Each row was made from one walk, in order. Every step used is in the known rows, and no mark comes twice. Write each row's walk.
In the rows, zero is written as 128.
Known rows
zato-gemis-ramog-lazez: [129 137  89 189 111  84 168  91 148 119 151 139 109 122 133  96 132 145
 149  95 109 113 172 117 174 147 138 103 108 121 137  67 125 112]
ramog-vadi-foro-vita-zerutek: [130 117 170  74 111  79 171 131 136 101  99 169 145 184 143 169 199 134
 103  55 101  85  91 119 142 110 118 159 122 109 106  65 164  92]
gobib-ramog-gemis: [152 102 124 175 134 121 152 127 112  90 101  95 105 113 136 123 150 136
 109 111 127 129 134 132 156 130 161 136 126 127 139 121 174 118]
vadi-foro-vita-zerutek-lazez-ramog-gemis-zato-piben: [167 117 146 177 119  46 161 119 115 103 172 130 122 162  81 137 185 161
 156  41 112  72 116 118 178 122 182 135 174 116 133  65 168 108]
fogul-lete-ramog-dozum: [133  88  99 144 129 103 191  54 137  90  96 145 145 156 119 121 121 141
  98 114 147 150 208 118 134  82 151 174 109 129 100  98 115 119]
lete-ramog-dozum: [130 100 109 149 127 112 174  82 133 102 109 150 131 149 121 123 130 123
 105  98 129 139 180 129 137 101 145 145 106 121 113  95 130 121]
dozum-ramog-gemis: [133 101 116 173 127 108 153  94 132 109 118 105 115 109 109 125 164 131
 120  77 135 122 153 129 134 111 161 132 132 142 115  88 147 115]
vita-zerutek-lazez: [141 123 131 110 128  99 160 131 147 124 163 161 147 173 115 142 154 161
 143 109 143 120 112 132 138 143 143 134 153 116 136  95 145 119]
fogan-lekerab-foro: [112  92 135  69 103 142 104 135 127 128 106 140 123 142 147 165 135 126
  71 108 129 127  97 139 102 130 116 127 129 112  95 130 105 139]
zato-piben-bulan: [131 164 144 205 133 138  72 137 108 155 149 141  89  81  99  80 108 153
 156 151 102 153 159 119 133 119 163 113 130 138 153 135  86 142]
foro-vadi-ramog-gemis-zato: [155 121 135 169 119  84 156 100 106 117 127 105 138  91 126 129 166 113
 123  50 135  98 159  96 178 158 168 155 136 127 136 121 149 142]
gemis-zato: [138 135 137 163 138 114 120 124 117 128 150 112 135 111 108 112 116 126
 153 132 131 122 134 114 133 130 144 121 125 145 139 138 113 134]
fogul-lete-ramog-gemis-zato: [161  93 129 217 133 106 155  53 103 103 128 110 128 105  88 111 123 152
 140  99 150 127 192  95 146  95 184 161 123 172 103  97  96 123]
gemis-ramog: [124 143 122 157 132 117 145 113 150 129 131 128 114 123 150 113 109 136
 126 117 141 125 158 128 149 141 119  96 121 120 137  96 131 145]
vadi-foro-vita-zerutek: [126  94 167  70 104  96 160 145 134 104  98 151 153 184 114 169 164 136
 101  81 122  82  87 127 145 110 114 150 144 107 107  89 154 110]
vita-zerutek-lazez-ramog: [146 141 109 105 143  78 181 125 152 127 170 153 139 184 119 138 151 145
 133  81 150 130 136 157 151 145 149 119 147  91 131  88 183 144]
lekerab-foro-vita-zerutek-lazez-ramog: [149 107 134  70 111  64 178 154 152 112 134 165 139 205 108 168 163 157
 101  42 134 121  85 145 163 140 130 130 157  78 104  65 176 127]
zerutek-vita: [127 129 126 120 126 107 139 136 141 112 126 138 127 148 137 140 145 143
 129 115 125  98 104 129 140 122 127 130 121 122 127  93 126 102]
fogan-lekerab-foro-vadi: [117 110 135  41  90 134 114 147 125 133  89 131 140 151 164 187 167 121
  51  68 119 128 108 118 124 153 124 158 128  98  78 120 111 135]
fogan-lekerab-foro-vadi-ramog-lete: [126  98 120  19 100  99 137  96 136 115  66 142 147 147 187 176 158 108
  24  51 165 128 153 127 150 133 105 173 128  82  91 132 168 173]
lekerab-foro-vadi-ramog: [129 109 130  69  99  95 152 129 134 125  83 141 151 135 151 156 158 101
  65  37 134 130 140 125 166 158 124 150 129  83 109 114 151 154]
zerutek-lazez-ramog-vadi-foro-vita: [141 134 115  89 120  33 181 116 145  96 124 142 145 203 161 167 196 115
 122  14  96  95 109 141 153 137 121 142 138  89 112  56 183  96]
lekerab-foro-vita-zerutek-lazez-ramog-gemis-zato-piben: [174 116 151 180 114  60 151 139 116 113 172 145 103 148  74 132 174 183
 144  47 117 106 102 107 178 133 184 128 171 119 121  67 151 118]
gobib-ramog: [140 123 122 131 143 117 149 142 127 103  95 105 124 133 137 115 119 116
 102 123 132 148 139 141 148 135 142 129 116 105 139 134 169 140]
lekerab-foro: [126 104 138 103 109 128 121 138 131 125 108 137 126 137 131 146 140 135
 100 105 125 133 112 133 129 123 116 122 126 121 112 119 118 124]
bulan-piben: [132 142 130 166 132 140 110 131 117 143 143 137 111 100 107 106 118 142
 138 150 113 150 136 129 135 126 141 124 128 128 148 128 110 130]
foro-vita: [134 118 147 118 115 112 131 145 126 113 110 130 129 143 114 140 127 133
 127 111 116 116  94 111 139 128 119 144 140 122 116 114 131 114]
fogul-lete-ramog-vadi: [145 129 119 142 137  96 170  60 127 110 104 155 137 141 140 121 139 134
 112  82 129 155 194 110 125  99 153 169  93 137  90  77 116 119]
fogan-lekerab-foro-vita-zerutek-lazez-ramog: [134  96 135  35 104  78 159 147 148 113 129 168 135 213 125 188 159 147
  74  45 138 117  71 149 136 147 129 133 159  71  84  77 162 140]
zato-gemis-ramog-dozum: [130 129 101 203 122  98 174  92 156 101 134 138  94 123 147  98 116 147
 125 110 126 114 184 123 175 124 138 108 105 112 150  92 127 120]
lete-ramog: [137 118 125 143 127 121 141 100 125 128 116 141 132 135 111 121 114 117
 119  95 132 144 162 128 133 116 144 134 112 125 107  97 122 138]
gobib-foro-vita-zerutek: [138  96 170  80 116 111 162 175 134 101  87 142 128 184 119 173 167 138
 103  89 144 108  73 114 145 114 104 138 131  87 115  73 153 103]

Which walk is each row?
[134  90 110  70 114  38 222 116 162  78 125 158 156 234 128 171 191 139
 103  41 126  84 119 152 167 115 129 150 157  73 120  62 201 102]
vadi-foro-vita-zerutek-lazez-ramog-dozum
[140  95 124 165 119 107 151  94 117 110 123 133 115  99 127 123 147 119
 120  89 142 104 142 130 151 133 146 131 142 125 142 120 159 138]
vadi-ramog-gemis
[140 143 131 150 133 103 155  89 125 123 115 161 123 135 142 124 149 115
 120  69 111 146 166 119 128 117 146 143  90 129 105  76 130 118]
lete-ramog-vadi
[127 126  96  86 107  70 185  99 131 122 111 145 166 140 143 137 180  99
 105  46 114 120 162 113 165 168 135 161 125  95 121  96 166 130]
foro-vadi-ramog-lazez
[166 129 122 182 144  67 178 107 127 117 197 125 125 149  98 128 169 164
 163  72 148 103 138 131 166 143 186 119 155 128 141  87 173 127]
vita-zerutek-lazez-ramog-gemis-zato
[121 128 135 104 121  95 144 107 129 112 109 139 140 150 170 152 186 110
 113  74 100 101 130 133 124 114 118 139 109 123 119  96 142 100]
ramog-vadi-foro
[141 109 128  66 117  48 189 134 153 101 130 151 157 219 118 172 174 134
 114  38 130  90  99 154 163 132 128 135 160  79 112  65 193 120]
vadi-foro-vita-zerutek-lazez-ramog
[116 137  95 148 122  93 172  95 152 123 141 139 130 136 147 113 143 139
 136 103 119 119 164 120 151 147 122 103 119 126 132  69 138 119]
gemis-ramog-lazez
[122 112 156  76 120  55 194 113 153  93  85 156 152 186 127 160 203 119
  90  16 110 100 120 130 139  99 131 154 117 102  95  39 177 103]
dozum-ramog-vadi-foro-vita-zerutek
[136 143 114 142 142 107 149  86 156 115 120 125 114 131 170 113 114 150
 110 127 170 129 187 125 162 109 102 115 118 129 133 104 164 148]
gemis-ramog-lete
[136 129 151 104 113  39 198 115 167  96 130 173 144 206 166 163 193 158
 123  29 116  79 111 121 165 143 115 130 138 100 122  15 166  93]
gemis-ramog-vadi-foro-vita-zerutek-lazez
[150 102 136 196 130  92 144  89 107 110 144 115 121  82 107 108 135 117
 145  90 146  99 148 117 158 137 159 126 140 141 153 131 145 146]
vadi-ramog-gemis-zato
[114 122 121 106 130  70 169  89 149 107  96 127 146 151 154 142 192  95
  99  34 109 116 159 144 122 102 132 134 104 115 107  68 155 111]
dozum-ramog-vadi-foro
[118  84 154  59  89 127 107 150 124 114  88 145 124 156 134 178 136 130
  69  91 119 116  65 122 114 132 107 142 140 106  83 115 107 125]
fogan-lekerab-foro-vita
[141 116 156  76 110  52 180 129 146  96 126 177 157 209 143 178 211 149
 126  41 101  82  81 121 145 132 122 162 144 105 114  48 164  77]
ramog-vadi-foro-vita-zerutek-lazez
[121  97 107 125 128  91 179  89 139  97 109 153 135 133 138 117 133 103
 103 104 142 120 164 139 148 122 126 136 126  99 149 130 164 145]
vadi-ramog-dozum
[125 126  88 128 142  96 182 103 141 107 128 129 120 154 142 124 143 119
 106 103 130 132 171 149 146 112 137 123 118  97 130 120 175 135]
lazez-ramog-dozum
[143 113 119  62 125  85 172 114 137 102  57 115 147 156 185 166 180  96
  61  51 179 126 166 118 177 123  92 163 116  71 126 104 197 143]
gobib-foro-vadi-ramog-lete
[150 116 142 206 128 119 126 109 103 117 154 101 114  93 106 118 145 145
 159 119 127 102 130 104 144 125 162 130 137 165 138 126 119 113]
ramog-gemis-zato
[129 111  99 138 117  98 168  81 128 122 124 153 146 147 108 123 146 119
 130  82 111 140 166 121 135 123 144 140 109 129 102  70 126 113]
lete-ramog-lazez
[148 105 153  92 107  46 195 101 145  95 113 190 160 216 128 172 197 139
 116   7 109  98 113 121 150 120 138 167 128 105  92  18 155  87]
lete-ramog-vadi-foro-vita-zerutek-lazez
[117  97 129  34  92 109 134 124 128 126  78 146 146 140 166 176 154  92
  38  39 138 124 126 131 138 164 123 155 131  74  94 126 136 168]
fogan-lekerab-foro-vadi-ramog
[154 111 149  79 123  41 202 142 144  71  92 153 153 214 153 166 203 138
 100  36 106 102  90 133 165 139 135 164 133  85 126  53 203  88]
gobib-ramog-vadi-foro-vita-zerutek-lazez
[143 133 113  78 126  86 163  90 135 115  89 129 153 134 168 138 152 111
  79  71 165 127 185 117 176 131 116 173 125 100 123 132 192 160]
foro-vadi-ramog-lete
[146 144 107 183 131 100 146  80 155 112 129 126  94 115 157  99 105 157
 124 119 158 122 195 121 184 110 118 115 107 126 139 101 151 143]
zato-gemis-ramog-lete
[150 132 147 144 101  34 195 110 166  93 138 176 123 191 152 148 184 162
 134  20 105  73 119 117 188 144 131 131 126  95 128  11 153  87]
zato-gemis-ramog-vadi-foro-vita-zerutek-lazez
[154 122  94 166 131  86 163 103 131 113 168 116 114 145 131 137 168 146
 146  72 132 113 136 142 155 145 162 123 156 120 132  91 170 113]
zerutek-lazez-ramog-gemis
[135 170 110 128 147  88 161 110 134 127 136 138 115 141 162 125 160 112
 120  73 111 139 156 141 137 128 138 120 102 103 123  99 174 135]
lazez-ramog-vadi
